Each row comes from the steps of one walk. Every step used is in the known rows, and no mark comes twice. Write the walk behind each row, first mark first.
Known rows:
nuper sinid vakas pato gabem: [  1 -19 -11  27 -23 -14  -1   9 -17   3 -15  -3  -6   3  -7 -21  14   4
  11 -17   0  -6  48 -12  -8  17  -1   7  -8  -6  11  17   0 -11   4   3
   0  -6]
vakas pato nuper: [  1 -22  -3  13  -5 -13   2   7 -14  -1  -9 -13 -10   3  -1 -16  20  -8
  -2  -6   1   6  37 -17  -5  20  -2   7  -6  -6  19  11 -20 -17   2  10
  -3  10]
sinid sibi: [ -8 -17 -10 -11 -10  -3  -4  -7  -1   6  -8   6 -13  24  13  -7  18   4
  -6   1  13  31   3 -25  -7  -6  -3   9  -1   5   7 -10 -29  -3 -12  13
 -10   7]
sinid kigu nizif: [-11 -11   5   7 -10   4   7  -5   6   9 -12 -17 -25   4  23  -7  13  36
  12  -1  -6  16  -4   1  -4  20   1  12  -6  18   1 -18   8  -6  -3  20
 -13   7]
dibe kigu: [-10 -18   0   0 -16  -6   5  -7  -7   9  -7 -31 -20  -4  21 -12  19  40
   5  -2   9  23  -6 -16  -5  30   3   7  -7   7   5  12 -12 -12  -3  12
 -14   5]
nizif lutoge sinid vakas pato nuper: [  5 -21  -5  13 -12  -3   0   9 -15   0  -6 -20 -11  -6  -3 -18  14 -10
  -2  -9   2   0  44  -4  -4   4   0   4  -4  -3  20  -4  -8 -19  12   2
  12   4]
vizu sinid sibi temad bokan: [ -7 -20  -9 -24 -20   2   5 -16  10   2   6   8 -18   9  17 -16  12   7
  -4  -6   6   5  -7 -20 -12 -38 -11   1   3  -4  -1  -2 -13   8  -8   9
 -21   2]
vizu sinid: [-16 -19  -7 -15 -18 -14   1  -2 -15   5  -5 -27 -20   8  12  -9  10   9
   0 -15   1  23   2 -20  -4   8   5   9  -4   6  -6 -20 -13 -14 -25  13
 -24   6]
vizu sinid kigu nizif lutoge: [-13 -12   2 -15 -21   3   6  -1   5   8  -8 -29 -15  10  17  -5   7  23
   5  -2 -10  19  -9   7  -5  13   4  13  -2  27  -1 -43  30 -16  -5   8
  -6   2]
nibi lutoge sinid sibi: [  0 -16  -8  -2 -14   6 -11  -7   7   7   1   2 -16   8   0  -1  11  -7
  -9  -3  15  17  -8 -20  -6 -19   2   5  12  12   0 -26 -25 -19  -7   6
  -5   3]
temad bokan: [ -4 -22  -6  -9 -14   0   6  -7  -3   3   0  -5 -18   1  16 -13  13  12
   0  -4   8   3  -3 -17  -7   8  -5   5  -1  -1   0   6  -8  -5  -4  14
 -19   2]
dibe kigu nizif lutoge sinid: [ -9  -9   3   0 -14  12   0  -3   8   9  -2 -35 -19 -20   4  -8   4  10
   2   0   4  15 -16   8  -4  -3   6   8   4  23  -2 -28  13 -26  13   7
   6   2]
vakas sinid nuper pato: [  4 -16  -8  40 -15 -14  -3   5 -12   1  -8 -19 -17  14  25 -23  16   5
   4  -6  -1  11  33 -16  -5  22  -2   9 -10   0  13  11 -21  -7   3  -3
   2  -4]
vizu sinid vakas pato nuper: [ -2 -24  -6   9 -14 -15   2   9 -22  -1  -8 -21 -15   3   4 -21  17  -2
   0 -15  -3   6  50 -14  -4  10   0   5 -11 -10  17   4 -19 -11  -3   6
  -5   8]
bokan temad: [ -9 -17 -11   2 -15   3   4 -11   0   3  -2 -10 -17  -1  10 -11  14  12
   1  -6   7   9   3 -20  -7   1  -6   4  -2  -5   4   1 -14  -4  -2  11
 -16  -1]
sibi sinid nuper pato gabem: [  2 -16  -8  50 -19 -19  -6   8  -8   2 -18 -13  -7  25  13 -20  24   0
   9  -5  -2   8  42 -11  -5  19  -1   9  -7  -3   4  31 -13  -9   9  16
   7   2]
kigu nizif lutoge sinid nuper pato gabem: [ -5 -10  -1  46 -12  -4  -5  10   8   6 -17 -21  -9  10   0 -21  16 -14
   7  -7  -5   5  34   4  -6   2   1   8  -2   8   5   9   8 -19  19  13
  18   1]
nibi lutoge sinid vakas pato: [  5 -21 -14  21 -21   1  -5   5 -14   2   1 -12 -21 -10   5 -12  12  -1
   5 -15  12  -8  31  -6  -2   0   1   2  -1  -4  10  -1 -12 -20   6  -3
  -4  -9]
vizu sinid sibi temad: [-10 -16 -13 -20 -17  -3  -1 -15   5   4  -1   2 -16  15  13 -12  13   6
  -4  -9   5  22   1 -22 -10 -37  -6   4   2   4   3 -15 -22   4 -15   8
 -16   4]
nizif kigu: [  4 -21 -12   3 -14 -12   2  -2 -10   7   3 -24 -16  -3  18  -9  17   9
   6  -3  20  13  14 -14  -6  12   1   5   2   2   8 -12 -12 -14 -10   4
 -12   2]
kigu nizif lutoge: [-11 -12  -5 -10 -15   6   2  -1   4   6  -5 -23  -9   5   9  -9   7   9
   2   2  -2  21   0   4  -5  14   2  12  -4  23   2 -32  23 -16   6   5
   1   0]
kigu nizif: [-14 -12  -2   3  -8   2   2  -4   2   7  -8 -18 -20   0  12 -12  10  15
   6  -1  -2  22   5  -4  -4  13   1  12  -8  13  -1 -14   0  -8   0  16
 -11   7]
mosa vakas sinid sibi temad bokan: [  5 -11 -11 -12 -21   7   4 -15   2  -1   7  24 -17  -3  10 -18  12   8
  -1  -5   8  -3  -3 -23 -14 -25 -13   3   1  -3   2   3 -10  12  -1  -2
 -15  -6]
kigu nizif lutoge sinid: [ -8  -9  -2  -1 -11  12  -2  -1   6   7  -2 -27 -17 -14   0  -6   2  -4
   0  -2   3  14  -9   6  -4  -8   6   9   6  22  -3 -36  11 -27  10   8
   7   2]
mosa vakas sinid nuper pato: [  6 -11  -9  42 -17 -10  -5   5 -18  -1  -8 -11 -18   6  21 -22  18  -1
   5  -8   1  10  36 -15  -4  25  -3  10 -12   0   9  12 -18  -5   5  -5
   2  -6]
sibi sinid nuper: [  6 -18 -15  33 -23 -11  -4  -2 -24  -2  -5 -15 -14  16  33 -10  22  15
   4   7   4  14  21 -17   0  23  -2  12 -13  -4   8  -4 -19   0  -2   6
  -6   2]
mosa vakas sinid kigu nizif lutoge: [ -1  -4   1  -4 -22   9   4   0  -3   5  -6 -13 -14  -2  11  -8   7  25
   8  -1  -7  11  -5   5  -7  26   2  16  -4  27   2 -38  34 -12   2  -3
   1  -6]
lutoge sinid kigu: [ -1 -12   4   9 -10   4   4  -5  -3   8  -9 -17 -28  -5  19   0  12  27
   6  -8   5   5 -13  -6  -3  12   5   8   7  14   1 -18  -7 -17  -7  20
  -7   6]
nizif sifar: [ -9 -22 -12  -7  -9 -10   3   0  -8   3   7 -28  -8  -1  11  -5  23   4
   0  -2   6  29  17   5  -4  25   4   7   1   6   0 -16  -7  -6  -8   7
  -7   2]
pato vakas sinid kigu nizif lutoge: [ -1 -10   6  -1 -19   4   8   2   2   7  -7 -19 -10   6  10 -12   7  30
  10   3 -10  10   0   6  -9  22   4  16  -3  29   2 -44  28 -19   2  -2
   1  -2]
nuper sinid kigu nizif: [ -5 -13   5   7 -17   2   6  -6   3   7 -12 -15 -20  -2  18  -7   5  36
  12  -1 -14  13  -1   0  -7  26   1  15  -7  23  -3 -29  14  -5  -2  10
 -11   3]
nuper pato vakas sinid: [  8 -17   0  20 -14 -16   2   7 -15   2  -6 -12 -13   7   4 -25  11  16
   9  -8  -2   9  27 -18 -11  24   3  13  -6  10   1  -6 -21 -19  -3  -5
  -5  -2]
nibi lutoge sinid kigu: [  5 -15   3  12 -17   6   0  -6   2   9  -3 -17 -26  -4  14   4  10  27
   4 -10   3  -3 -16  -7  -4  16   7   7  12  19  -2 -26  -1 -24  -8  13
  -9   2]
sibi sinid: [  4 -20 -13   5 -24 -12  -3  -3 -20  -2  -4 -13 -12  15  24  -5  17  22
   6   5   5  22   6 -16  -1  24   0  14  -5   5  -7  -2 -19  -6  -6  13
 -12   5]
kigu nizif sifar: [-15 -17  -7  -3  -7  -4   4   0   2   4   6 -30 -12  -6   9  -8  19   6
   5   2  -2  32  16  17  -4  20   3  10  -3  12  -4 -23   5  -3  -1   8
  -6   3]
nizif lutoge: [ -5 -17 -10 -14 -16   0   1  -1  -6   5  -4 -20  -6  10   9  -6  11   7
  -3  -1   6  19   1  -9  -4  20   2  10   0  18   6 -25  12 -20  -2   4
   0  -1]
mosa vakas: [ -4  -8 -10   3 -12   1  -3  -3 -22   2  -6   2 -19 -12   6  -6  19   0
   3 -10  11  17  10 -19  -3  27   1  10  -7   7  -4  -3  -8  -6  -5  10
 -10  -1]
nuper sinid vakas: [  1 -23 -14   3 -26  -5  -1  -3 -22   3  -7 -14 -16  -5  15 -14   4  26
   5 -12  -2  12  32 -14  -5  21   1   9 -12   6   3 -17  -5   1  -4  -4
  -4  -5]

Which walk is each row?
[  4 -15  -4  -3 -14  -9  -1  -1  -9   4  -6  10 -10  20   2 -17  14  12
  -1   1   7  22  12 -29 -12  -1   0  13  -3   8   7 -22 -31  -8 -14  -3
  -9   2]
pato vakas sinid sibi
[ -3 -13  -4  39 -11   2  -5   4   5   4  -7 -29 -17   3  20 -17  13 -13
   2  -1  -1  13  25   6  -2  -1   0   8  -3  11   6  -6  -4 -16  20   6
  14  -1]
kigu nizif lutoge sinid nuper pato
[ -2 -12 -11  -6  -9   8  -3 -15  11   4   0   7 -19   1   7 -10  12   0
  -4  -5  11  14  -3 -16  -9 -44  -6   2   8   5   5 -12 -25  -1   0  10
  -3   4]
lutoge sinid sibi temad
[  6 -20  -5  -2 -17   0   6  -9  11   0   4  16 -13  10  14 -26  13   8
   1  -3   3  -2  10 -18 -16 -30 -13   3   3  -1   2   9 -19   4   5   0
 -10  -3]
nuper pato vakas sinid sibi temad bokan
[  6 -20 -11  -2 -17  -5   0 -10   3  -1  -2  14  -6   6   1 -16  12  -4
  -4  -3  -1   8  24 -21 -12 -25 -11   5   0   2  15  -7 -20   3   3  -3
  -2   1]
vakas pato nuper sinid sibi temad
[ -7 -23 -15   4 -24 -11   1   7 -24   1  -5 -17 -21   4  15 -18  15   5
   7 -18   6   5  37 -11  -3   3   0   5 -12 -10  10   1 -14  -9  -7   1
 -15  -5]
vizu sinid vakas pato
[  8 -14  -5  36 -15 -11   2   3 -25   2  -5 -11 -15   4  13 -22  16  15
   5  -2   0   2  30 -22  -8  25   1  12 -14   0  16 -18 -18  -9  -7 -10
  -4  -2]
pato vakas sinid nuper
[ -1 -16   8  15 -15  -3   7   1   1   4 -12 -14 -16  -3  11 -12   8  24
  11  -1 -16   5  16   2  -7  25  -1  13  -8  16   7 -19  11  -8   4   7
  -5   5]
vakas pato nuper sinid kigu nizif
[  8 -25  -9  19 -17 -14   0   8 -24  -4  -8 -14 -10   6  10 -19  20   5
   3  -5   0   6  52 -12  -3  17  -3   7 -12 -11  17  13 -22  -7   7   7
   1   7]
sibi sinid vakas pato nuper
[ -2 -13  -4  50 -10 -11  -5   8  -1   5 -17 -16 -12  10   2 -20  19 -12
   6 -12   1   3  36  -9  -6   5   1   6  -1  -1   6  24 -13 -17  11  17
  11   3]
lutoge sinid nuper pato gabem
[  1 -13  -9 -10 -17  -7  -3  -4  -7   4  -5   8 -13  20   9 -13  12  13
  -4  -1   8  23   2 -30 -10  -1  -3  12  -2   5  10 -15 -28  -3 -17  -3
 -10   1]
vakas sinid sibi
[ -2 -19  -9  38 -10 -10  -4   3  -7   2 -11 -20 -17  17  28 -18  21  -3
   2  -4   3  16  34 -12  -2  17  -2   7  -9   0  11  16 -22  -7   7   9
   1   1]
sinid nuper pato
[ -2 -19 -10 -17 -15   6   5 -17  12   2   4  15 -16   8  17 -15  14   9
  -3  -2   9   3  -5 -19 -12 -32 -13   1   4  -3   4   6 -14   9   0  10
 -16   1]
sinid sibi temad bokan
[ -2  -9   1  -6 -21   5   6   0   3   7  -6 -21 -13   6  15  -9   5  31
   7   1  -9  12  -7   5  -7  22   2  15  -2  27   5 -39  30 -15   0  -1
   0  -3]
vakas sinid kigu nizif lutoge
[  2 -19   2  44  -5  -7  -1   7  -8   4  -9 -18 -16   3  11 -21  20  -9
   5  -3   4  10  38  -8  -5   6   3   8  -5   7   1  -4 -27 -22  12   9
   5   4]
lutoge sinid nuper pato vakas
[  7 -15  -1  10 -14 -13   4   3 -21   3  -4  -9 -13   1   0 -21   9  23
   7  -6   0   7  17 -23 -11  26   4  14  -6  10   3 -19 -17 -18 -12  -6
 -11  -1]
pato vakas sinid
[  1 -17 -14 -11 -19   0  -1 -16   5   2  -1  12  -9   8   9 -11   8   8
  -3  -3   2  16   6 -22 -12 -24  -9   6   2   8   6 -17 -17   7  -5  -1
  -7  -1]
nuper sinid sibi temad
[  9 -15   8  20 -16 -11   8   3 -10   5 -11 -11 -20  12  20 -15  14  40
  14  -8  -6   3  12 -12 -10  32   3  13  -3  15   3 -11 -10 -15  -8   4
  -8   0]
nuper pato vakas sinid kigu
[  8 -25  -4  11 -18 -16   2   3 -18  -2  -8 -10  -4  -6  -7 -15   7  -2
  -1  -6  -9   5  35 -19  -8  29  -2  11  -6   4  11 -10  -9 -15   0  -4
  -1   3]
vakas pato nuper sinid
[ -4 -16 -11   8 -14   5  -3  -2 -15   5  -4 -21 -27 -13  13 -12   8  14
   3 -15  10   9  20  -7  -2  -4   5   4  -4   2   2 -12 -16  -8   1   9
   1   1]
lutoge sinid vakas
[ -8 -11   1  -8 -17   8   6  -2   7   8  -8 -22 -13   9  18  -5   9  25
   6   3  -6  16  -6   8  -5  19   2  13  -2  27   3 -35  29 -15   3   9
   0   1]
sinid kigu nizif lutoge
[  2 -24  -6  16 -10 -11   2   8 -20  -1  -9 -14 -13   2   4 -20  19   0
   0 -10   1   4  51 -13  -4  16  -2   5 -11 -10  22  11 -20 -10   5   6
   1   7]
sinid vakas pato nuper
[-12 -16  -1   0  -9  -2   8  -1   5   6   3 -29 -15  -3  19  -4  21  23
   9   2  -6  26   9  22  -5  25   3  10  -1  16  -3 -26  12  -1  -3  11
  -8   4]
sinid kigu nizif sifar
[  4 -24  -9   7 -21  -8   0  -1 -23   1  -9 -17 -13  -6   7 -17   5  20
   1 -12  -8  11  44 -15  -6  24   1   8 -13   4   8 -15  -8   0  -1  -3
   3   2]
pato nuper sinid vakas
[ -9  -8   7  12  -8  10   5  -4   8   9 -10 -21 -29  -9  17  -5   8  27
  10  -3  -4  11 -10   6  -4   6   4  11   0  20  -3 -24   6 -12   2  21
  -7   8]
lutoge sinid kigu nizif
[ -3 -20   2   9 -13  -8   9   4   1   1   2 -27  -8  -9   7  -9  18  11
   8   2 -14  17  29  22  -7  28   1  11  -3  13   4 -26  13  -4   4   1
  -1   3]
vakas pato nuper sinid kigu nizif sifar
[-10 -17 -10  15 -18 -12  -1  -2 -20   3  -6 -26 -21  10  23 -13  17   4
  -1  -9   0  16  19 -19  -2  12   2   9 -12  -3   9 -18 -15  -6 -17   6
 -15   3]
vizu sinid nuper
[  1 -22  -1  40  -6 -12   1   6 -11   4 -11 -15 -12  13  16 -22  23  -2
   6  -2   2  14  43 -11  -6  18   1   9 -10   6   4   1 -25 -16   8   9
   1   4]
sinid nuper pato vakas
[ -4  -9  -6  28 -12   9  -3  -1  -4   5  -3 -26 -18  -8  12 -11  10  -7
  -1   2   2   8   9   2  -2  -2   2   8  -4  10  12 -32   6 -16  11   2
  10   0]
kigu nizif lutoge sinid nuper
[  7 -24  -8  -8 -19   0   6 -11   7  -3   4  18  -9   2   5 -20  11  -2
  -4  -2   1  -7  14 -19 -14 -28 -16   1   2  -6  11   7 -12   6   7  -1
  -9   0]
vakas pato nuper sinid sibi temad bokan
[  1 -16   4   1 -21   1   6   4   3   3  -9 -19  -5   2   6 -10   6  13
   5   2 -15   7  13   8  -7  22   0  13  -3  24  10 -34  32 -18  10  -1
   7   0]
vakas pato nuper sinid kigu nizif lutoge
[ -1 -16   4  39  -7  -1   0   8   1   5  -8 -23 -12   2   9 -21  16 -11
   6   2  -3  12  35   6  -6   1   3  10  -6  16   0 -19  -6 -24  21   6
  13   2]
kigu nizif lutoge sinid nuper pato vakas
[  4 -17  -3   5 -14 -12  -3   2  -4   4  -7   7 -10  24   6 -21  15   7
   0   0   6  24  20 -26 -12  -3  -2  12  -2   8   6 -11 -34  -9  -8  -3
  -4   1]
nuper pato vakas sinid sibi
[  4 -24 -16  13 -25  -9   0   5 -24   0  -5  -7 -13  -4  11 -17  10   8
   7 -12   4   0  42 -11  -5  17  -3   7 -12  -4  12   0  -8  -7   3  -8
  -6  -9]
nuper sinid vakas pato
[  5 -23  -6  -2 -17 -11  -3  -1  -7   0  -9   9  -2  14  -2 -13  12  -8
  -7   1   0  20  26 -25 -10   0  -5  10  -3   4  14 -14 -24  -6  -4  -2
  -2   5]
vakas pato nuper sinid sibi
